Each row was made from one small tree. The marks that hang from a mark follow it in brackets, in the order of their numbers. Every link used is in the known rows. Write each row's tree.
Known rows
Z743{Z213{Z797}}: [ -1   1   6   5   4  -8 -13   6  -9   2  -8   5   4   2   7   0  -5   4
  -3   6   3   6   7]
Z186{Z147}: [  0   0   0   0   8  -3  10   4   6   6  13  -1   7   2  -2 -12   3   6
  -2   3   3  -3  -1]
Z553{Z186{Z147{Z743{Z213 Z797}} Z766}}: [ 10  14   2   0   6  -9   4   9   3   6  23  -1 -16   5  10   5  16   3
  -2 -12   9  -8   5]
Z213{Z436 Z743{Z276} Z797}: [ -8 -11  -5  -5  -1   3 -14  34 -22  -7  -5   2   3   1   4   5  29   5
 -11   4 -11   5   6]
Z147{Z186 Z743{Z276 Z797{Z213}}}: [  5  18   8  -5  -6  -6  -3  -3 -17  -4  23  -2 -35  -1  -1  35  10  -1
 -17   3   4  -5   0]
Z553{Z186{Z766}}: [  5   2   1  -7   3  -4  -4   4  -1   4  -2  -3  -8   2   5   1   2  -5
  12 -11  -1  -3  -1]
Z276{Z436{Z213}}: [  1   4  -1  -5   5  -4 -23   1   9   1   7   1 -11   0   0 -24  -4  -6
  13  -4   1   5   0]
Z147{Z186{Z553 Z766} Z743{Z797{Z213}}}: [  5  16   8   0  -8 -17 -19  15 -16   9  30  -1 -21   0   3  37  23  -5
  -8 -12   5  -5  -1]
Z213{Z436 Z797{Z743{Z276}}}: [ -3 -13  -6  -3  -6  -3  -5  10 -28  -7  -9   1  10   3   2   5  26   2
  -7   2  -7  -3   5]
Z213{Z436 Z797{Z743}}: [ -1 -21  -5  -1  -9  -2 -13  12 -19  -6  -9   3  20   3  -2  17  21   4
  -2  -1  -6  -2   4]
Z186{Z147{Z743{Z276{Z436} Z797}} Z766}: [  6  16  -9   0   3  -8  10   5   0   6  34 -10 -13   1   2 -11  28   4
 -11  -9   8  -8   0]
Z743{Z213{Z797} Z276}: [ -3  11   5   4  10  -9  -5   5 -21  -1 -12   3  -9   1  11 -15   1   0
  -9  10   2   5   8]
Z186{Z147{Z743} Z553 Z766}: [  1  12  -9   3   6 -16   6  22  -1  16  32  -3  11   1   9  -9  29   5
   1 -16   6  -5   2]
Z276{Z436{Z213{Z743}}}: [ -1  -2   0  -5   4  -3 -26  13  10   0   7   4 -12   0  -1 -10   7  -1
  10  -6  -2   6   2]
Z186{Z147 Z553 Z766}: [ -2   7  -5   3  10 -17   5  22  -4  18  19  -1  12   2   8 -24  22  -1
   4 -10   4  -2   0]
Z147{Z743{Z213 Z797}}: [  8  13   3   8  -5  -1  -1   2  -1  -3  16   2 -19   1   7  17  13   3
 -17  -2   8  -3   8]
Z186{Z147{Z743{Z213}} Z553 Z766}: [  1  17  -3   6  10 -18   3  27  -3  18  32   0   0   3  15 -13  24   7
   0 -17   9  -5   6]
Z276{Z436{Z213{Z797}}}: [ -1  -4   0  -4   3  -9 -32   2   4   0  -2   3   4   0   0 -20  -4  -5
  11   2   1  10   1]
Z436{Z213{Z743{Z276} Z797}}: [ -7   0   4  -1   8  -9 -15  10  -9  -1 -13   8  -4   0   9  -7  14  -3
  -1  11   0  11   6]
Z436{Z213{Z743{Z276 Z797}}}: [ -2   8   6   3   5  -4  -6   5  -3  -3  -1   8 -28   0   8  -5  22 -10
  -9   8   2   4   6]
Z797{Z743{Z213 Z276}}: [  2   9   4   3   3  -9   7  -8 -22  -2  -6   3 -18   2   7   2  12   1
  -5  -2   4  -7   6]
Z186{Z147{Z743{Z213{Z436} Z797}}}: [  5   9  -1   4   2   0   6  18   2   0  32   2  -9   4   7   2  24  10
 -16  -4   6  -6   6]
Z743{Z276}: [ -3  10  -2  -2   4  -2   8  -2 -12  -2  -4  -2 -13   0   4 -15   7  -3
  -5   4  -1   0   1]
Z743{Z276{Z436}}: [  0   8  -6  -6   3   0  -6   1  -9  -3   6  -5 -15  -1  -2 -25   4  -4
  -1  -1  -3   0   0]
Z797{Z213}: [  1   2   9   0   4  -2  -1   6  -2   0   6   4 -15   2  -1  13   1   3
   3  -4  -4  -2  -2]
Z213{Z436 Z743 Z797}: [ -7 -20  -4  -3  -5   3 -21  36 -11  -6  -3   4  14   2   0  18  24   8
  -6   0 -11   5   5]
Z276{Z436{Z213{Z797{Z743}}}}: [  1 -11  -1  -3  -1 -10 -27  -5  -1   0  -6   4   7   1  -2  -8   4  -4
  11   0   1   5   2]

Write each row's tree
[ -5   8   4  -2   8  -6  -6   8  -2  -1  -3   7 -18   0   8  -9  15  -5
   2   3   0   5   4]
Z436{Z213{Z743{Z276}}}
[  0  14  -3  -6  -5 -15 -18  13 -10  12  22  -5  -2  -1   5  19  12  -1
   1 -14   5  -3   0]
Z147{Z186{Z553 Z766} Z743}
[ -3  16   1  -1   9   0  -2  19 -20  -4   5   2 -24   3  13 -19  11   2
  -5  -2  -3  -3   6]
Z743{Z213{Z436} Z276}
[ -6  -8   4   0   5  -8 -22  12   1   0 -11  11   5   0   5   5   9  -2
   3   8   1  11   5]
Z436{Z213{Z743 Z797}}
[ -1   3   8  -3   6   0   0  19 -12  -3   5   5 -25   0   2  16  18   4
  -3  -2  -7  -1   1]
Z797{Z213{Z743{Z276}}}
[  6  24   2  -4  -5  -7 -21  -2 -15  -3  24  -4 -38  -1   2  11   4  -2
 -16   0   8  -3   5]
Z147{Z186 Z743{Z213 Z276{Z436} Z797}}
[ -4   6  -1  -5   8  -9 -19  -1  -7  -1  -3   0  -9  -1   4 -32   2  -8
   5   7   0   9   2]
Z743{Z276{Z436{Z213{Z797}}}}
[  7   7  -4  -8   5  -7   8   8   7   8  21  -4  -2   3   5   2  11   5
   8 -14   5  -7   1]
Z553{Z186{Z147{Z743} Z766}}
[ -1  13  -6   1   8 -10  11  18  -9   8  29  -1   0  -1   8 -24  27   1
  -9  -3   2  -1   4]
Z186{Z147{Z743{Z276}} Z553}
[  2  23  -1  -1  -6 -17 -10   7 -23   7  23  -6 -21  -2   8  15  27 -10
 -15  -5   7  -3   2]
Z147{Z186{Z553 Z766} Z743{Z276 Z797}}
[  3   2   8  -1   2  -7  11  -3 -20  -3   0   4 -19   2   0  20  18   1
  -1  -4  -3 -10   0]
Z797{Z213 Z743{Z276}}
[ -3  10   2  -4  -1 -18 -21  12 -15  14   9  -3  -3   0   4   7   4  -8
   6  -8   2  -1  -2]
Z147{Z186{Z553 Z766}}
[  7  19  -1   3  -1  -1  -5   1 -11  -6  21  -3 -34   0   6  -4  16   0
 -17  -3   6  -2   7]
Z147{Z743{Z213 Z276{Z436} Z797}}
[  4  18   3   4   5  -2 -10   1 -15  -3   9  -2 -35   1   5 -21  11  -8
 -14   3   4   0   6]
Z743{Z213 Z276{Z436} Z797}
[ -2  -2   3   1   4 -14  -7 -12 -14  -1 -15   7   3   1   6  -6  11  -7
   3   9   3   4   5]
Z436{Z213{Z797{Z743{Z276}}}}
[  0  21  -4  -9  -4 -12  -2  -2 -13   4  15  -9 -16  -1   4  20   5   3
  -4  -7   6  -6  -1]
Z147{Z186{Z766} Z743{Z276}}
[  4  19  -1  10   6 -18   3  22  -5  16  37   1  -8   3  14  -8  33   1
 -11 -13  12  -5   7]
Z186{Z147{Z743{Z213 Z797}} Z553 Z766}
[  5  -1   4  -5   0  -5  -2   0 -18  -4   7   1 -22   2  -4  10  18   1
   4  -9  -4  -9  -1]
Z797{Z213 Z743{Z276{Z436}}}
[  3  -1   7   4  -3   5  -5  16  -8  -7  15   4 -19   4   0  16  22  -3
  -9  -2  -6  -5  -1]
Z743{Z797{Z213{Z436}}}
[  0  16   3   5   3   1  -2  14 -22  -8   6   2 -32   4  11 -15  22  -5
 -18   3   0  -3   7]
Z743{Z213{Z436} Z276 Z797}
[  5  14  -5  -9   9  -8  15   8  -1   6  19  -6 -10   3   8 -10  15   3
   5 -11   4  -7   2]
Z553{Z186{Z147{Z743{Z276}} Z766}}
[ -2 -10  -2   1  -6  10 -12  29  -8  -8   8   4 -11   2   0  20  34   0
 -15  -3  -7  -1   3]
Z213{Z436 Z743{Z797}}
[  6   6  -2   4  -1  -1  15   3   7   2  27  -1   0   1  -1   7  20   6
 -16   1   8  -6   2]
Z186{Z147{Z743{Z797}}}
[ 11   8   6  -3   5  -7   7   9   3   6  27   0 -18   4   4  16  20   3
   1 -13   4  -9   0]
Z553{Z186{Z147{Z743{Z797{Z213}}} Z766}}
[  3  17   2  -4  -9  -4  -4  -7 -14  -3  16  -5 -24  -2   0  25  10  -4
 -20   6   6  -3   2]
Z147{Z186 Z743{Z276 Z797}}
[ -1  -9   4   2   0 -13 -13 -10  -4   1 -15   9  11   2   3   6   8  -3
   6   6   4   4   4]
Z436{Z213{Z797{Z743}}}
[  1   8   6   1   1   2   4  15 -21  -9  12   2 -32   3   4   1  27  -7
 -15   2  -7  -5   0]
Z743{Z276 Z797{Z213{Z436}}}
[ -5  -7   0  -1   1  -3  -9  15 -17  -3 -12   3   3  -1   2   6  18   3
 -12  10  -4   7   6]
Z213{Z743{Z276} Z797}
[  7  17   5  -8  -7  -5 -17   2 -14  -4  27  -5 -36  -1  -6  27   9  -3
 -13  -2   2  -4  -2]
Z147{Z186 Z743{Z276{Z436} Z797{Z213}}}
